Each row was made from one walk, in order. Every step used is in the known rows, and no mark comes twice. Write each row's walk.
Known rows
N P A: [  8.1   3.1  -8.5 -16.1   9.4  -0.4  -1.9  10.1  -7.0  -0.9  19.9  16.5
  18.8   0.8   3.0  13.2 -21.5 -13.6  -7.9  18.5  13.6 -15.6 -33.3  29.6
 -28.4]
A P B X N M: [-12.0  20.9  13.7  -7.8  13.6   9.9  17.0  28.1  37.8 -18.3   1.1  -7.2
 -35.1  14.4  17.9   5.7   9.9  -6.6  -8.1  21.9 -24.8  -7.6 -11.9  22.1
 -11.9]
M N X A P: [  9.9 -12.5 -14.4  -5.9  -3.8  13.2 -13.1  14.0  -5.3  -8.7  30.0  16.6
  26.4   8.5 -24.5   0.2 -12.4   3.7  12.0   2.1   3.0   1.1   3.4  11.2
 -12.9]
M N X B: [ 27.3   9.6   9.1   5.2   1.2  15.2  31.6   6.6   8.3  -6.1  -5.8   5.4
  15.4  25.8 -22.3 -23.9   7.9  11.0  28.1   6.6   5.6  -7.4  31.6   4.5
   4.0]
L B X A: [ -6.7   6.4 -33.6 -23.9  13.0  -7.4  41.4   1.1   8.8 -31.4  28.0  23.6
 -11.3 -29.4  -8.6  -5.9 -13.9  -8.7 -13.1   0.4 -10.8  12.2   1.5   0.0
  -6.1]
N M: [  9.9  28.6 -25.0   3.1   7.7   9.3   6.8  21.7 -12.2  22.2   6.0 -12.9
  -4.4  11.1 -10.4   8.5  17.1  -2.7   9.4  18.9   3.6 -34.3   5.0  22.0
 -24.4]
M N P A X: [ 13.6  -3.9   7.0  -2.5   5.6  24.7  -4.4   8.6   9.3 -27.7   3.4  31.2
  20.9  10.6 -12.2   0.1 -18.1   0.0  -1.0  22.5  16.8  -2.6  -0.6  -6.3
  18.7]
P A X: [ -4.7   4.1  -2.2  -8.9  13.3  24.8  21.1   0.4   6.9 -14.2   9.1  38.9
  -9.3  -1.5 -19.0  10.3 -13.4   1.3 -11.3  12.4  36.8  -6.5   2.0  -8.5
  17.7]
X B L T: [-35.6  72.4 -32.9 -13.5  35.6  -7.6  39.3   9.4  -8.1  21.2  11.3 -32.9
   3.7 -23.0   7.8 -21.0   6.9   1.1   5.3 -15.6   0.4  17.8   0.6  12.9
 -22.2]
A P N X B L T: [-38.6  47.9   3.8   6.2  23.2  -8.8  18.6   4.7   4.3   9.3   7.4 -18.8
  -0.5   0.0  25.6 -14.4   2.5  -8.1   4.6  -8.8   5.2  30.7  -1.2   7.8
 -28.5]
B X N: [-17.9  25.0 -31.2 -28.6  -4.0  28.2   2.7   4.0  24.9  -2.1 -30.7  13.9
 -51.9  15.0 -16.5   2.3   6.0  11.1   6.5  11.3   4.9 -24.0  17.1  15.9
  19.7]
A X B P N: [-12.8  16.2   2.6  15.1  12.6  21.1  15.4 -12.0  48.5 -32.3 -16.1  16.4
  -8.6  21.7  15.1   2.5  28.6  18.3   1.5  -1.4   3.7  11.5  19.3  22.3
   0.6]
P A: [ -3.4   2.7 -17.6 -10.4   4.6   3.1  20.3   7.6  -4.2   7.1  15.6  27.4
  -5.6   4.4  -6.2   7.9 -23.4 -12.6  -1.3  19.9  37.3 -10.9 -28.2  22.7
  -9.0]
A X: [ -0.3  32.2 -12.7  -7.1  12.8  37.1  14.8  -0.9   3.8  -3.6  -2.8  13.7
 -13.6   5.5 -26.5   3.8  21.9  19.7   3.5   2.6  15.5 -19.4  22.8 -17.8
  20.4]
N P: [ 13.4  30.7 -19.0 -14.1   7.9  12.8  -7.6   8.1  -8.5   9.5   7.7  -7.8
  13.4   8.2  -5.2   4.7  13.5   3.5   5.7  10.4  -9.3 -28.8 -11.4  19.4
 -26.9]
X A P: [-12.2   7.3 -36.0 -22.4  11.3   2.8  -6.6  11.9  -6.5   2.1  45.2  13.0
  15.5  -9.2   0.3  19.1  -5.6   9.7   0.1  -3.1   4.3  -2.0 -31.0  33.2
 -32.9]
M N: [  7.7  22.0 -27.6   1.6  -6.9  18.8  10.0  12.6   0.2  11.1  -4.4   3.5
  -4.6  23.5 -14.9 -13.8   3.7   2.7  29.8  24.5  20.5 -15.2  -5.6   7.1
  16.4]
L B X A P: [-17.0   8.1 -21.4 -31.2  13.1  -7.0  19.3  12.2   7.8 -39.4  49.6  20.3
  -3.3 -32.9   8.8  -5.5 -24.0  -8.1 -25.1  -1.2 -21.3  18.2 -28.0   0.6
 -15.4]
M N P H: [ 22.7  15.8  -2.4 -33.1   8.9  19.1 -11.4  -3.5 -17.6  29.6   2.6  -8.8
  10.5  43.0   1.7  10.2   0.4  -6.1  14.2  36.0  21.9  -2.1  -5.0  -5.6
   7.8]
B L: [-25.7  57.7 -39.3 -10.9  12.0  30.9   8.9  -2.0 -25.3  33.9  17.3 -13.1
 -26.2  -3.1 -21.0  12.7  11.2  -9.2   2.7   7.4  10.4 -14.9 -14.8  18.9
 -25.0]
M N P B X: [ 21.4  19.7  11.0  -2.8   9.5  15.3  22.7   6.1  30.7 -30.4   1.6  -0.1
   5.7  13.2  -0.3 -13.2   5.1 -14.6   0.8  26.2 -17.4  10.3 -13.5  -0.9
   4.1]
X N P B: [  8.3  19.8   8.8  -0.8   9.3  -1.7  30.4  10.2  28.6  -3.2 -12.9  -6.9
  -5.2  29.5  17.5   0.1  22.8   6.8  21.0  15.5 -17.9 -18.5  -5.5  28.9
 -19.6]
M N P: [ 20.0  22.8 -19.9  -2.1  -3.8  16.8 -10.2  14.5  -3.1   3.8  -1.9  -6.2
  19.1  22.1  -5.6  -7.9   6.2   2.6  22.8  20.9  -2.7 -20.2  -9.2  14.2
  -3.6]

Which walk is each row?
[ -1.7   4.7  -9.7  19.4 -13.2  14.0 -15.3  -6.1  18.4  -1.6 -20.4   2.7
 -14.9  35.5  -6.5   4.3  16.0 -15.6   4.2   9.0   6.8 -10.3  13.9  25.1
 -18.4] | B P N X
[-10.1  -3.7   3.4 -27.2  -0.8 -12.4  20.3  13.7  24.2 -40.4  -5.5  27.7
 -24.9  -2.3  16.9 -11.9 -34.4 -19.5 -17.9  20.0 -16.2  -4.2 -13.2  11.6
   1.5] | L B X N P A
[  2.3  -3.2 -13.3 -17.3   6.1   8.6 -10.8   8.0 -11.4  -3.0  38.9  13.8
  20.8  -4.7 -21.5  15.3  -4.8   5.7  -5.9  -7.5  -3.1  -7.2   1.0  16.5
 -35.6] | N X A P
[ 11.7   3.1  -7.0 -20.4  30.0  -1.9  25.6  -5.8  26.1 -33.1  30.5  11.9
  18.4 -18.7  -1.5  16.8   4.2  -5.7 -16.5   3.8 -22.6  16.1  -8.5  21.4
 -37.4] | N P B X A
[  5.6  20.8  24.6   1.2  17.8  20.1  31.0   1.2  37.6 -24.2 -18.5   7.2
  -9.6  25.8   3.3   2.6  34.0  21.5  10.6   6.9 -19.0 -14.7  25.4  -3.2
   5.2] | A X N P B
[-16.3   4.3  -9.1  -7.4   6.1  23.2 -10.2   3.9  20.5 -28.3   9.3  25.5
  -3.4  -3.4 -12.5   7.9 -12.3  -8.3 -30.2   2.2  11.3  -0.1  -5.5  10.3
   5.3] | B P A X
[  1.0  27.9  15.4  -0.3  15.4   1.4  34.3  16.2  11.6  -4.5  34.7  -4.1
   0.4  10.4  19.1  -2.2   8.5  -5.9   0.4  16.0  -2.9   3.0 -50.4   9.3
 -18.7] | A P B
[ 12.5 -18.9  13.3   6.5  -5.2   0.8   7.3  12.1  23.1 -31.2   7.9  18.0
  25.5  17.3 -10.6 -18.9 -25.3 -16.7  -4.6   4.6   1.6  11.3   5.6  32.1
 -10.5] | M N X B P A
[-18.2  -8.0 -29.0  -5.8  12.0   5.1 -13.5   8.2  19.3 -14.4  20.1  21.6
 -13.0  -1.6  14.5  36.1  -4.3  -6.1  -9.0  19.9   9.2  10.3 -12.8  40.2
 -34.2] | B X A P N M
[-25.9  54.3   3.2  -2.0  24.7  18.0  28.6   7.9  -6.5  13.2  47.7 -18.6
 -16.9  -2.2  11.7   7.9   8.2 -20.3  -9.5  10.6  -7.6  12.7 -56.0  14.3
 -38.0] | A P B L
[-15.5  14.5 -17.0  24.1  -9.6 -15.3  24.0   3.5  23.8 -16.7  -4.9   1.2
 -19.8  21.7  32.6 -15.9   5.2 -24.0   4.4  15.1  -5.5   6.2 -22.0  21.0
 -11.8] | L B P N
[-19.3  56.1 -21.6 -13.6  25.7  20.7  33.0  -3.8 -11.9  20.3  23.0 -12.6
 -13.6  -5.9  -7.6   4.0  14.8   4.5   5.8  -2.0   1.3  -2.5  -7.3  30.6
 -35.2] | X B L
[-19.6  -6.6   4.7  11.6  -1.6  -5.9  13.7  27.1  31.0 -42.8  -6.3  13.2
 -22.7   6.8  13.4  -7.6 -12.8 -16.5 -21.8   9.3 -23.4  -8.6  22.1  13.0
   3.6] | L B P A X N M
[ -9.9  13.9  -9.8  16.8   2.3   5.3  -7.9  21.5   4.6  14.7   6.9  -0.3
 -14.6  29.2  29.7  18.1  11.4  -7.2  13.3  32.9  15.5 -14.5 -27.6  32.7
 -29.3] | A P N M
[ -3.9  10.9 -10.3  25.8   7.5  -6.3   8.0  11.2  32.0  -5.9  -7.3 -11.1
   1.0  26.0  31.1   8.8  23.9  -3.6   7.7  14.7  -8.2  -2.4   1.9  62.9
 -44.1] | X B P N M
[ 17.1   9.3   2.9   9.1  -5.1  13.2   0.4  10.0  21.3 -20.3  -2.8  -7.6
  21.0  24.3 -17.2 -25.4   8.7  -0.8  10.0  -3.1 -21.2  -2.3  25.4  21.9
  -7.7] | M N X B P
[ 18.9 -16.7  16.0  11.0   8.9  -1.1  27.5  12.6  14.2 -19.8  39.1  13.0
  31.9  11.8  -8.6  -4.2  -4.3  -6.6  12.3   6.8  -4.8  20.2  -7.6   5.6
 -18.4] | M N X A P B
[-22.4  -6.1 -10.7   3.9   0.1  17.3 -19.7  21.5  29.9 -22.9 -16.9  14.1
 -22.1  16.2  -4.0  18.8  -1.5  -1.9 -18.5   9.8  -4.3 -18.8  26.6  33.9
  -0.8] | B P A X N M
[ -2.3  25.1  15.5 -38.8  31.0  29.1   8.6 -19.1  16.8  -6.5   8.7  -1.8
  -2.5  19.6  -1.0  13.8  20.6  14.6 -22.3  -0.7   5.0  16.6  27.2  -6.8
   9.1] | A X B P H
[-12.0 -10.2 -28.7  12.5  10.2  -7.1  -5.5  15.0   6.6   7.6  26.4  13.1
   6.4  10.5  25.3  35.2   3.7   0.1  12.7  21.2  14.6   0.7 -21.4  51.1
 -48.1] | X A P N M
[ -9.3  22.9  13.0  -4.3  25.5  29.6  12.9  -2.5   6.3 -24.6  22.0  18.3
  17.3  -5.1  -6.0   3.9 -15.0  -1.1  -7.9   9.3   2.5  20.0  -1.1  10.2
  -8.6] | M N P A X B L
[ -8.1   2.0 -17.8 -54.3  23.1   5.6  -7.5  -6.2 -20.4  26.9  49.4  10.7
   7.2   8.0   6.7  37.7 -10.8   1.5  -9.2  13.8  30.7  16.3 -26.2  13.5
 -20.9] | X A P H
[-42.6  71.1  -6.9  -2.4  34.2 -13.0  31.6  20.2  -2.3  14.4  37.3 -40.0
  -0.1 -20.6  27.2 -15.5   1.1 -23.0  -9.7  -4.2  -7.3  32.9 -47.4  -3.4
 -26.6] | A P B L T
[-12.4  23.9 -15.7 -11.1   2.5  38.1  10.1   3.5  20.5  -2.6 -32.6  17.4
 -37.0  24.1 -20.5   4.8  25.6  32.3  18.2   2.7  12.1 -28.4  39.8  -5.0
  31.8] | A X N
